Each row comes from the steps of one walk. Every step used is in the known rows, and no mark comes twice. Write the walk behind each row, first mark first.
Known rows:
dubu -> dapir -> duzot -> rema -> fepit -> gevi -> lonot: [-73.7  57.6 -28.4 -30.2  26.8   4.7 -17.6   7.8  47.1 -17.0 -14.5  20.7
  81.9  12.1 -39.6 -30.9 -34.8 -13.6  19.3 -19.1  -3.8 -55.1   1.6 -26.1]
lonot -> gevi -> rakor: [-31.5 -43.6   3.5 -13.0  -4.5 -14.8  -3.2 -13.8  20.4  -1.4   6.7  -4.5
  -5.6   9.7 -21.4 -25.2   9.3 -18.6 -20.2   5.8 -15.6 -11.2 -25.3  -3.2]
fepit -> gevi -> lonot -> dapir -> duzot -> rema: [-75.2  51.3 -21.1 -27.2  25.9 -13.2 -20.8   0.8   0.9 -31.0 -16.0  -7.8
  66.9  22.1 -27.2  -7.4 -18.1  11.5   8.7 -22.4 -22.0 -20.6  -3.7 -24.4]
fepit -> gevi -> rakor -> dapir -> dubu -> rema: [-10.2 -22.9 -17.9 -24.7   0.6  17.4  -8.1 -21.2 -10.5 -20.4 -16.1  18.6
  26.2 -17.4 -37.5  13.7 -30.2  -0.4 -36.4  11.7 -35.3 -23.7   2.8   1.2]
rakor -> dapir -> duzot: [-46.5  11.8 -16.6 -12.4  -9.4   3.9 -19.3 -10.6 -19.3 -21.4  -2.2  22.7
  49.1 -17.7  -7.1  14.2   2.9  12.5  -2.6 -11.9 -26.8  -4.4  -1.5  27.3]
lonot -> dapir -> dubu -> rema -> duzot: [ 18.9  20.2   7.0 -18.9  11.6  11.8 -22.3   5.0 -30.6 -38.8  -9.8  28.2
  34.1   7.8 -42.4  23.9 -21.0  18.3  16.8 -33.2 -17.6 -16.0  33.0 -20.5]
fepit -> gevi -> rakor -> dapir: [-46.6 -41.5 -14.4 -30.9 -11.0   0.8  10.0 -19.8  -2.6  -9.2  -4.9  12.0
  11.8 -29.0 -19.4   4.9  12.1  -2.9 -41.5  30.6 -38.0 -16.0 -16.2   8.1]
duzot -> rema -> dubu -> dapir -> rakor -> gevi -> lonot: [-27.7  29.8 -27.2 -23.7  52.3  11.2 -16.1 -15.0 -12.4  -4.4 -30.3   0.1
  -0.7  37.3 -36.0 -38.0  -4.6 -12.1   3.6   0.4   1.4 -51.2  14.4 -20.4]
fepit -> gevi: [-27.4  -8.7   4.6 -31.7  -1.1   2.9   5.2  -5.5   4.5   6.9  12.6  -6.5
   3.3   0.7 -25.8  -5.5  -6.0  -9.0  -9.3  10.4   1.5   0.2  -5.0  -7.7]
rakor -> gevi -> lonot: [-20.8  26.6 -30.2 -25.5   4.5  -5.0   2.9  -3.5   1.2   5.9 -25.9 -20.0
  -4.6  20.0 -17.4 -27.4  -4.7   5.8   1.8   0.5  -0.8 -11.8 -20.0  12.7]
gevi -> rakor: [  5.5 -37.3  -4.1  -1.3  -0.8 -15.3   6.3 -11.7   0.3   0.3 -19.2   1.5
   7.8  -7.6  -1.0  -2.1  16.2 -10.9 -24.5   7.3  -9.5 -14.2 -11.0   2.4]
duzot -> rema -> dubu -> dapir -> rakor -> gevi: [-31.2  -0.3  -2.4 -25.1  49.5  23.7 -22.6 -17.9 -16.2   7.0  -4.4  10.0
 -26.5  56.5 -36.5 -35.1  -2.6 -17.9  -0.5  15.6  -1.3 -40.8  22.6 -24.3]
rema -> dubu -> dapir: [-23.0   8.9  14.6 -23.7  22.6  30.0   0.6  -3.8 -15.3  -8.6  10.9  20.7
   9.6  -7.7 -28.3  10.7  12.6   2.6  -1.5   0.6   2.6 -29.0  23.6 -33.7]
rakor -> dapir -> duzot -> rema -> fepit -> gevi: [-73.2  31.4 -12.6 -31.0   0.4  15.6 -19.4  -2.3  27.2 -18.1   9.4  38.8
  52.7  13.8 -26.8 -22.2 -39.0   4.2   5.3  -1.1 -39.5 -44.6   0.7   3.9]
lonot -> gevi -> rakor -> dapir -> dubu: [ -8.6 -20.1 -13.8 -19.6 -15.8  10.7  -6.8 -16.7  -5.3 -21.2  13.2  17.5
   4.6 -19.2 -29.6  -2.9   8.3   7.3 -28.6  18.7 -44.1 -17.6 -27.1  11.5]
rakor -> gevi -> lonot -> dapir -> duzot -> rema: [-69.5  60.0 -34.2 -17.0  27.7  -9.0 -32.6  -2.8  -6.7 -20.3 -32.0 -11.9
  35.6  55.7 -23.7 -24.0 -16.4  17.3  16.4 -24.0 -24.1 -19.3  -8.8  -7.6]
duzot -> rema -> dubu -> dapir: [-24.1  33.8   7.1 -15.1  46.8  32.2 -11.3   4.5  -5.9  -7.6   1.0  19.2
   5.2  20.3 -24.3  -7.5 -11.0  -0.6   5.4  -4.9   1.6 -39.6  32.0 -38.3]
lonot -> dapir -> dubu -> rema: [ 12.0  18.9   6.5  16.7  11.4  23.1 -19.7   7.4 -11.6 -36.1  -1.0  10.4
  10.7  13.8 -11.1  25.7 -35.3  19.2   8.2 -16.8 -22.3  -4.4  22.0 -31.0]
rema -> fepit -> gevi: [-27.8  -5.2  12.7 -27.8 -12.6  12.0  10.1  -0.4  40.4  -2.0  22.8  15.7
   7.4   0.8 -21.7 -18.8 -20.7  -7.5   1.6  11.6  -9.8 -32.0  -6.6 -13.1]
fepit -> gevi -> rakor -> dapir -> dubu: [ -2.9 -21.2 -14.7 -39.4 -16.2   8.6   6.3 -20.7 -17.8 -15.7   0.3  13.7
  23.4 -31.6 -31.7  11.6   8.4   6.9 -37.9  30.9 -37.1 -22.1 -15.5   6.9]
rakor -> gevi -> lonot -> dapir -> duzot -> rema -> fepit: [-67.2  62.5 -25.6 -11.6  17.8   0.9 -27.2   7.3  30.6 -27.1 -26.9   8.7
  37.4  56.4 -21.0 -37.2 -32.2  18.6  30.1 -23.7 -34.9 -53.6  -8.2 -12.8]
dubu -> rema -> fepit -> gevi -> rakor: [-28.1 -45.0   6.3  -7.7   1.3   2.8   2.1 -10.2  47.0  -6.5 -12.6  17.4
  19.2  10.9 -30.1 -18.8 -44.3 -26.0 -17.2   3.3 -18.8 -47.5   1.1 -16.8]
gevi -> lonot -> dapir -> duzot: [-44.9  36.7 -18.5   0.1   3.0 -15.1 -13.4   2.2 -13.6 -40.3 -19.4  -0.5
  64.2  -5.5  -5.2  18.2   6.4  22.3  13.6 -30.2 -21.0 -10.9  -4.4  -8.9]
lonot -> gevi: [-33.0  -9.0   6.0 -13.5  -5.9   4.5  -9.4  -0.9  19.2   0.0  27.1  -6.3
 -12.0  16.1 -21.9 -23.9  -5.9  -8.1   0.6  -0.9  -4.1   2.0 -14.6  -4.7]
duzot -> rema -> fepit -> gevi -> lonot -> dapir -> dubu: [ -5.2  70.0 -12.5 -19.9  11.3  17.8   1.8  19.2  33.1 -37.7  -3.7  14.2
  34.4  12.0 -24.9 -10.2 -43.1  23.9  13.2  -1.0 -34.5 -56.0  -1.0 -42.5]

Which walk is each row?
[-47.5 -13.7 -15.1 -20.5   3.7  10.2   6.1  -5.3  36.9 -13.0 -11.1  34.5
  14.2  -1.6 -15.6 -22.9 -28.5  -1.9 -25.9  27.1 -51.3 -58.4 -14.4  -4.8]
duzot -> rema -> fepit -> gevi -> rakor -> dapir
[-21.1  43.3   9.1 -27.5  33.6   3.5 -23.9  -8.0 -14.8  -8.5  -1.9  12.9
  44.9  37.5 -29.0  -8.4 -14.6  -0.1  14.3 -24.1  -2.0 -37.3  24.7 -11.4]
dapir -> duzot -> rema -> dubu
[-52.5 -38.8  -9.4 -10.5  -9.2  17.3   3.4 -12.1  37.8 -21.5 -14.4  36.3
  17.4 -11.3 -26.8  -7.7 -43.2  -7.3 -27.3  12.6 -49.0 -49.6  -2.0   0.6]
dubu -> rema -> fepit -> gevi -> rakor -> dapir
[ -3.5 -18.4  -6.9 -37.2 -26.9  18.8  12.4 -14.6  17.8 -20.7   6.0  36.4
  26.4 -30.1 -33.2   2.5  -5.8   6.8 -27.8  35.2 -47.7 -53.4 -16.8   0.4]
rema -> fepit -> gevi -> rakor -> dapir -> dubu
[ -2.2  -6.7 -35.5 -10.6   6.9 -18.9  -4.7 -18.9  -6.3   2.9 -30.9 -17.2
  -7.3  20.9  -9.3 -30.0   6.8 -11.6  -3.0   6.3   1.2 -15.2 -17.3  18.9]
dapir -> rakor -> gevi -> lonot
[ 20.2  50.3 -11.0  24.4   5.0  21.0  -7.2  19.2  22.8 -52.5 -20.8  23.2
  36.3  -1.1  -8.5  13.5 -53.2  26.4  20.5 -27.0 -30.9 -47.9  11.7 -32.6]
gevi -> lonot -> dapir -> dubu -> rema -> fepit
[ 20.5  -9.9 -14.3  14.1  -6.4  23.2  -6.2  -6.3  19.8 -33.5 -22.8  45.6
  26.6 -15.0 -11.5   8.5 -43.3   8.7 -15.6   0.4 -49.8 -56.8   5.3   5.7]
gevi -> rakor -> dapir -> dubu -> rema -> fepit
[-23.3  37.8  -1.8   0.1  15.8  -1.1 -25.2   5.6  34.5 -11.6  -4.7  24.3
  47.9  34.6  -7.3 -24.9 -35.8  -7.9  23.6 -23.2 -10.3 -42.6   6.2  -1.7]
dapir -> duzot -> rema -> fepit
[ 21.2  25.0 -13.8  -9.5 -11.7  24.5  -3.8  -4.3 -24.3 -21.7   4.1  23.0
  12.7 -26.6  -8.7  21.8  -2.3  26.3  -6.8  14.0 -29.5  -5.6  -2.9  14.6]
rakor -> dapir -> dubu
[ -9.6   3.9   3.3   1.0  48.2  14.1 -17.8 -13.7 -15.7  -7.9  -3.9  21.7
   5.6  22.2 -17.0  -9.5   0.8 -19.8  -1.2   2.1   0.9 -41.1  35.5 -33.7]
duzot -> rema -> dubu -> dapir -> rakor
[-33.9  17.0 -12.9   7.6  20.3  -5.0  -1.5   3.3  36.9 -35.8 -15.3  12.4
  23.4  14.0  -5.5 -22.0 -29.0  -2.4   6.1   6.5 -36.8 -55.1   0.1 -34.2]
duzot -> rema -> fepit -> gevi -> lonot -> dapir -> rakor
[-68.8  62.5  -1.1 -49.4  34.6   2.4 -12.7  -3.8 -15.5 -38.3  -6.1   1.9
  68.7  21.6 -44.6  -0.5 -12.5  17.7   8.5 -23.0 -24.9 -48.7  14.5 -39.2]
fepit -> gevi -> lonot -> dapir -> duzot -> rema -> dubu
[-11.0  38.2 -13.3 -14.8  12.5  15.9  -5.4   7.1  -7.5 -38.3 -13.8  -4.5
  37.9  -2.2 -34.6  16.1 -42.1  18.2   1.1 -14.8 -18.5 -14.0   9.0 -35.3]
fepit -> gevi -> lonot -> dapir -> dubu -> rema
[-72.9  -7.9 -24.5 -36.9  13.2 -12.6 -19.0 -24.1  -6.8 -12.5 -19.1  13.9
  56.5   5.2 -30.1  -9.2  -7.1  -9.9 -30.5   3.6 -38.7 -26.5 -10.2  10.8]
fepit -> gevi -> rakor -> dapir -> duzot -> rema
[ 23.5  27.2 -18.8 -30.0   4.3  20.8 -20.2   0.8 -36.3 -30.4 -11.4  43.8
  39.0 -17.5 -41.6  15.5 -26.9  18.3   4.1 -20.9 -25.5 -18.9  29.1  15.8]
rakor -> dapir -> dubu -> rema -> duzot
[-37.0 -10.7  -8.7  16.2   8.6   2.7  -3.8  -3.0  35.5 -45.3 -19.4  20.2
  27.7   2.0 -13.8  -5.6 -45.4  -7.8   2.4  -7.1 -35.7 -46.7   8.7 -29.7]
dubu -> rema -> fepit -> gevi -> lonot -> dapir -> rakor
[ -9.7 -24.0  14.9 -10.0  -0.2  16.1  -4.5  -3.9  26.9 -34.4  -2.0  24.8
  26.5   9.6 -35.3   4.6 -40.8  -2.6 -15.3   5.7 -41.7 -51.7   7.4 -45.5]
lonot -> dapir -> dubu -> rema -> fepit -> gevi -> rakor
[-41.2 -24.4 -19.9 -13.2  -8.7 -13.1 -10.9 -24.3 -17.2 -20.8 -20.6  23.8
  56.1 -21.9  -5.8  12.5  21.2   1.1 -25.5  -4.9 -38.5 -17.4 -15.4  29.1]
gevi -> rakor -> dapir -> duzot
[-21.9 -44.6   6.5 -27.5 -15.0  -4.2  16.4 -10.2  44.1   0.0   1.9  13.6
  11.9  -5.8 -23.0 -20.8  -7.1 -17.3 -20.2  19.7 -20.2 -46.7 -14.3 -11.2]
rema -> fepit -> gevi -> rakor
[ -0.6  46.9 -24.7 -20.9  -1.0  10.3  -7.0  -0.8 -18.9 -22.6 -13.2 -13.3
   1.2  15.2 -25.1   0.1   0.7  33.2   7.3   1.8 -23.3 -15.1 -13.9 -15.5]
rakor -> gevi -> lonot -> dapir -> dubu
[-29.5 -35.2   0.0   0.4   3.2   0.0 -15.6 -15.9 -17.6  -8.8   2.1  -5.2
 -32.1  35.8  -5.5 -13.2  15.8  -1.8  -6.5  16.5 -28.3  -0.5  -6.2  -7.3]
lonot -> dapir -> rakor -> gevi
[-49.8  36.5   7.0  11.0  14.0   6.8 -28.9  14.0  26.1 -33.2   0.6  29.7
  42.9  37.8  -1.5 -11.1 -27.8  12.9  22.8 -25.7 -36.6 -41.4   9.4 -23.9]
lonot -> dapir -> duzot -> rema -> fepit
[ -9.1  44.6 -23.9  -4.8  16.3  19.6 -20.5   0.7 -12.4 -28.1 -28.6 -12.5
   5.3  33.9 -33.8  -1.7 -39.1  22.1  11.8 -15.9 -21.5 -16.6   5.4 -20.1]
rakor -> gevi -> lonot -> dapir -> dubu -> rema
[  2.5   1.4  -2.8 -21.2  15.8  -4.3 -16.9   3.4 -12.6  -9.1 -20.6  21.2
  28.3  11.4 -34.9  -5.8 -26.5  -7.9  12.4 -32.1   3.5 -11.9  28.5   2.5]
dubu -> rema -> duzot
[ -6.4 -24.2  14.4  -9.2  23.6  15.5  -6.1 -17.5 -25.5 -14.7   4.6  24.3
   8.0  -7.9 -19.4   6.5  23.1 -16.6  -5.7   9.2   1.1 -30.5  28.3 -28.9]
rema -> dubu -> dapir -> rakor
[-72.2   2.0  -2.3 -38.1  20.4   7.7 -26.4 -23.2  -7.7 -27.6   4.5  27.0
  39.1  20.1 -43.6 -21.5  -3.1   0.3 -17.4  -9.4 -45.2 -53.1  -5.0   1.4]
lonot -> gevi -> rakor -> dapir -> duzot -> rema -> dubu
[-25.4  19.3 -21.9 -31.6  -0.5  -9.5  13.1  -0.8   7.2  -3.0 -11.5 -15.0
  25.1 -17.8 -23.3  -6.0  -6.5  -2.1  -4.4   3.3   1.5 -12.6 -12.5  -2.5]
fepit -> gevi -> lonot
[-12.9 -19.1  -6.6   0.3 -13.4  27.5 -14.2  -6.8  38.5 -32.4   6.3  42.7
  13.0  -2.3 -34.8 -16.0 -47.3  -2.0 -12.6   0.8 -54.6 -54.4  -9.1  -0.6]
lonot -> gevi -> rakor -> dapir -> dubu -> rema -> fepit
